Every row comes from one small tree of marks. The marks that hang from a mark follow it in brackets, in the order of their numbers. Every link used is in the known rows. Which tree was each row made from?
Known rows
Z592[Z100 Z871[Z40 Z393]]: [-0.160  1.642 -2.128 -0.538 -4.520 -0.718 -4.094 -0.649 -0.379  1.597
  0.746  1.580  5.450  1.297  4.266  1.379]
Z709[Z831[Z592[Z871]]]: [-0.528 -1.360 -1.194  0.596 -3.009  1.153 -1.356  0.054  1.445 -0.463
  0.630 -0.038  2.299 -2.954  2.432  1.623]
Z592[Z100 Z871]: [-0.387  2.894 -1.802  0.408 -3.165  0.146 -0.950 -0.236  1.149  0.739
  1.659  0.577  2.401 -1.438  0.494  0.660]
Z709[Z831]: [-0.037 -1.377 -0.129 -0.474  1.089  0.928 -0.832 -0.622  0.055  0.237
 -1.031 -0.263  0.472  0.868  0.629  0.761]
Z871[Z40[Z409[Z382]] Z393[Z522]]: [ 2.003 -1.219 -0.508  0.162 -1.961 -2.166 -2.199  1.477  0.337  0.606
  2.274  1.489  3.033  3.542  2.581 -0.452]
Z871[Z40[Z409[Z382]] Z393[Z522] Z592]: [ 1.479 -3.069 -0.672  1.571 -1.349 -1.956 -3.002  1.001  0.727  0.425
  4.119  0.170  3.331  3.244  4.755 -0.774]
Z40[Z409]: [ 0.288 -0.406 -0.425  1.156  1.782 -0.691  0.850  0.575 -0.619  0.502
  0.287  0.950  1.834  1.679 -1.853 -0.320]
Z871[Z40 Z592[Z100]]: [-0.702  0.635 -0.685  1.244 -1.636  0.294 -2.117 -1.676  0.653  0.583
  2.314 -0.206  2.905  1.801  4.781  0.778]
Z709[Z518 Z831[Z592[Z100 Z871[Z393]]]]: [-0.501 -2.632 -2.741 -0.272 -3.079  0.840 -1.601 -2.194  2.833  1.397
  0.494  1.055  5.659 -4.360  2.332  2.191]
Z393[Z522 Z871[Z40[Z409[Z382]] Z592[Z100]]]: [ 1.895  1.661 -0.986  1.371 -3.610 -1.683 -2.647  0.976  2.230 -0.530
  5.753 -0.504  2.580  1.465  5.814  0.021]
Z393[Z522]: [ 1.087  0.804 -0.648  0.620 -0.407 -0.728  0.305  0.410  1.029  0.476
  1.556  0.794 -1.752 -1.137  1.067 -1.124]
Z831[Z592[Z100 Z871[Z40[Z409] Z393[Z522]]]]: [ 0.956  0.481 -3.004  1.814 -5.151 -1.905 -2.140 -0.231  1.130  1.898
  4.012  3.312  6.322 -0.516  4.992  0.354]
Z831[Z592[Z100 Z871[Z40[Z409[Z382]] Z393]]]: [ 0.191 -0.704 -1.448  0.205 -6.698 -1.068 -2.407  0.254  1.438 -0.003
  3.918  1.462  7.737  0.879  3.212  2.056]
Z709[Z518 Z831[Z592[Z100 Z871]]]: [-0.642 -0.336 -2.069  0.876 -2.252  1.432 -0.096 -1.424  3.562  0.929
  0.611  0.762  4.139 -5.229  0.579  2.241]
Z709[Z518 Z831[Z592]]: [-0.338 -3.459 -0.279  0.343  0.986  1.207  0.927 -1.299  2.404  0.074
 -1.031 -0.111  1.661 -3.802  0.114  1.612]
Z709[Z518 Z831[Z592[Z100 Z871[Z393[Z522]]]]]: [ 0.616 -1.903 -3.411  0.324 -3.486  0.057 -1.350 -1.668  3.859  1.971
  2.087  1.831  3.969 -5.634  3.523  1.001]
Z871[Z40[Z409] Z393[Z522] Z592[Z100]]: [ 1.000 -1.275 -2.505  1.735 -0.697 -1.751 -2.632 -1.465  0.342  2.259
  4.263  1.926  4.744  3.215  5.909 -0.893]
Z831[Z592[Z100 Z871[Z40]]]: [-0.604  2.309 -1.220  1.024 -6.055  0.218 -1.684 -0.584  1.481  0.194
  2.344  1.080  4.519 -1.849  4.023  2.059]
Z831[Z592]: [-0.347 -1.583  0.203  0.319 -1.964  0.165  0.786 -0.531  1.111 -0.860
  1.449  0.028  0.625 -2.391  1.536  0.627]

Which tree is each row?
[-0.207  0.811 -2.482 -0.554 -4.133 -0.451 -2.642 -0.899  0.180  1.360
  1.561  0.997  4.020 -0.651  1.938  0.603] -> Z592[Z100 Z871[Z393]]
[ 0.687 -0.851 -2.014  0.783 -2.472 -1.106 -3.463 -1.792  0.992  1.718
  4.099  0.941  2.789  1.501  7.616 -0.487] -> Z871[Z40 Z393[Z522] Z592[Z100]]
[ 0.646 -0.650 -0.548  1.617  0.343 -1.276 -2.974  0.804 -0.995 -0.248
  1.551 -0.743  3.289  2.427  5.042  0.180] -> Z393[Z871[Z40[Z409] Z592]]
[ 1.590  1.851 -1.912  1.981 -1.413 -1.768 -2.502 -0.144  0.892  0.650
  4.522  0.424  2.975  1.437  6.563 -0.482] -> Z393[Z522 Z871[Z40[Z409] Z592[Z100]]]
[-0.478 -0.108 -2.000 -0.157 -6.700 -0.453 -3.254 -1.310  0.745  0.848
  2.246  1.601  6.051 -0.942  5.772  1.887] -> Z831[Z592[Z100 Z871[Z40 Z393]]]
[ 1.361 -1.469 -1.437  1.166 -2.718 -1.665 -2.667 -0.288  1.596  0.975
  5.560  0.712  4.595  3.423  5.087 -0.265] -> Z871[Z40[Z409[Z382]] Z393[Z522] Z592[Z100]]
[ 0.346 -0.640 -1.858  1.027 -1.315 -1.636 -3.479  1.091 -1.876  1.666
 -0.358  2.005  6.143  3.335  2.166  0.415] -> Z592[Z871[Z40[Z409] Z393]]
[ 1.225  0.866 -1.970  0.522 -3.672 -1.530 -4.260  1.057 -0.390  1.632
  1.031  1.852  2.541  0.154  4.978 -0.337] -> Z592[Z871[Z40 Z393[Z522]]]
[ 0.768  0.794 -0.357  0.568 -3.089 -0.937 -2.691  0.419  1.200 -1.091
  4.144 -1.347  4.239  2.559  4.799  1.240] -> Z393[Z871[Z40[Z409[Z382]] Z592[Z100]]]
[ 0.869  1.737 -3.160  0.117 -4.451 -1.112 -2.196 -0.417  1.360  1.848
  3.214  1.784  2.455 -1.689  3.161 -0.676] -> Z592[Z100 Z871[Z393[Z522]]]
[-0.482 -1.890 -1.350  1.062 -0.788  1.211 -0.336  0.008  2.627  0.256
 -0.646  0.170  2.819 -5.006  0.171  1.675] -> Z709[Z518 Z831[Z592[Z871]]]
[ 1.263 -0.054 -1.128  1.113 -1.467 -0.961 -2.200  0.492  1.316 -0.601
  3.696 -1.562 -1.695 -2.401  5.887 -1.244] -> Z393[Z522 Z871[Z592]]
[ 0.028  0.218 -0.213  1.726 -1.629 -0.409 -1.324 -0.224  1.412 -0.235
  4.055 -0.333  4.754  3.809  2.061  1.015] -> Z871[Z40[Z409[Z382]] Z592[Z100]]
[ 0.450  0.767 -1.281  1.269 -1.164 -1.073 -2.682 -0.699 -0.196  0.177
  2.780 -0.159  4.435  2.440  5.504  0.689] -> Z393[Z871[Z40[Z409] Z592[Z100]]]
[-0.317  1.789 -1.627  2.180 -4.075 -0.617 -0.791 -0.044  0.900  0.699
  2.594  2.122  6.382  0.057  2.129  1.573] -> Z831[Z592[Z100 Z871[Z40[Z409]]]]
[ 0.976  2.205 -2.749  0.197 -5.087 -1.395 -3.651 -0.243  0.586  2.241
  2.240  2.374  3.877  0.089  5.389  0.099] -> Z592[Z100 Z871[Z40 Z393[Z522]]]
[ 2.058  0.094 -0.305  1.578 -2.028 -1.754 -2.967  2.234  1.383 -1.116
  4.300 -1.144  1.294  1.661  5.509 -0.436] -> Z393[Z522 Z871[Z40[Z409[Z382]] Z592]]
[ 0.531  0.919 -1.541 -0.148 -4.579 -1.248 -3.271  0.888  0.231  0.837
  2.275  1.533  7.155  3.354  1.827  1.521] -> Z592[Z100 Z871[Z40[Z409[Z382]] Z393]]
[ 1.691 -1.096 -1.311  0.958  0.240 -2.305 -1.936  0.410 -1.097  1.966
  0.900  2.583  3.280  3.438  3.061 -0.970] -> Z871[Z40[Z409] Z393[Z522]]
[-0.588  0.350 -1.586  1.000 -2.799  1.207 -1.495 -1.333  2.818  1.138
 -0.170  1.190  5.612 -3.251  2.610  2.950] -> Z709[Z518 Z831[Z592[Z100 Z871[Z40]]]]
[ 0.103 -0.093 -1.402 -0.179 -3.213 -0.882 -4.391  0.778 -1.355  1.144
 -0.645  1.061  4.250  1.417  4.115  0.865] -> Z592[Z871[Z40 Z393]]
[ 1.931  2.621 -0.423 -0.237 -2.692 -1.487 -2.786  1.294  0.156 -0.107
  0.790  0.188 -0.435 -0.295  5.742 -0.140] -> Z393[Z522 Z871[Z40]]
[ 1.458  0.888  0.771 -0.435 -2.287 -1.523 -2.108  2.214 -0.315 -1.385
  0.976 -0.564  2.706  2.717  1.884  1.119] -> Z393[Z871[Z40[Z409[Z382]]]]
[-0.576 -2.469 -1.758 -0.122 -1.663 -0.123 -2.036 -2.516  0.672  0.920
  3.197 -0.357  3.067  0.670  4.234  0.022] -> Z871[Z393 Z592[Z100]]
[ 0.259  1.678 -1.121  2.049 -0.541 -0.942 -2.002  1.919 -1.152  1.059
 -0.361  1.607  4.555  2.521  0.370  0.537] -> Z592[Z871[Z40[Z409]]]
[ 1.147  1.572 -1.961  0.689 -2.846 -0.639 -1.790 -0.663  2.241 -0.097
  5.083 -0.906 -0.480 -2.463  6.344 -0.819] -> Z393[Z522 Z871[Z592[Z100]]]
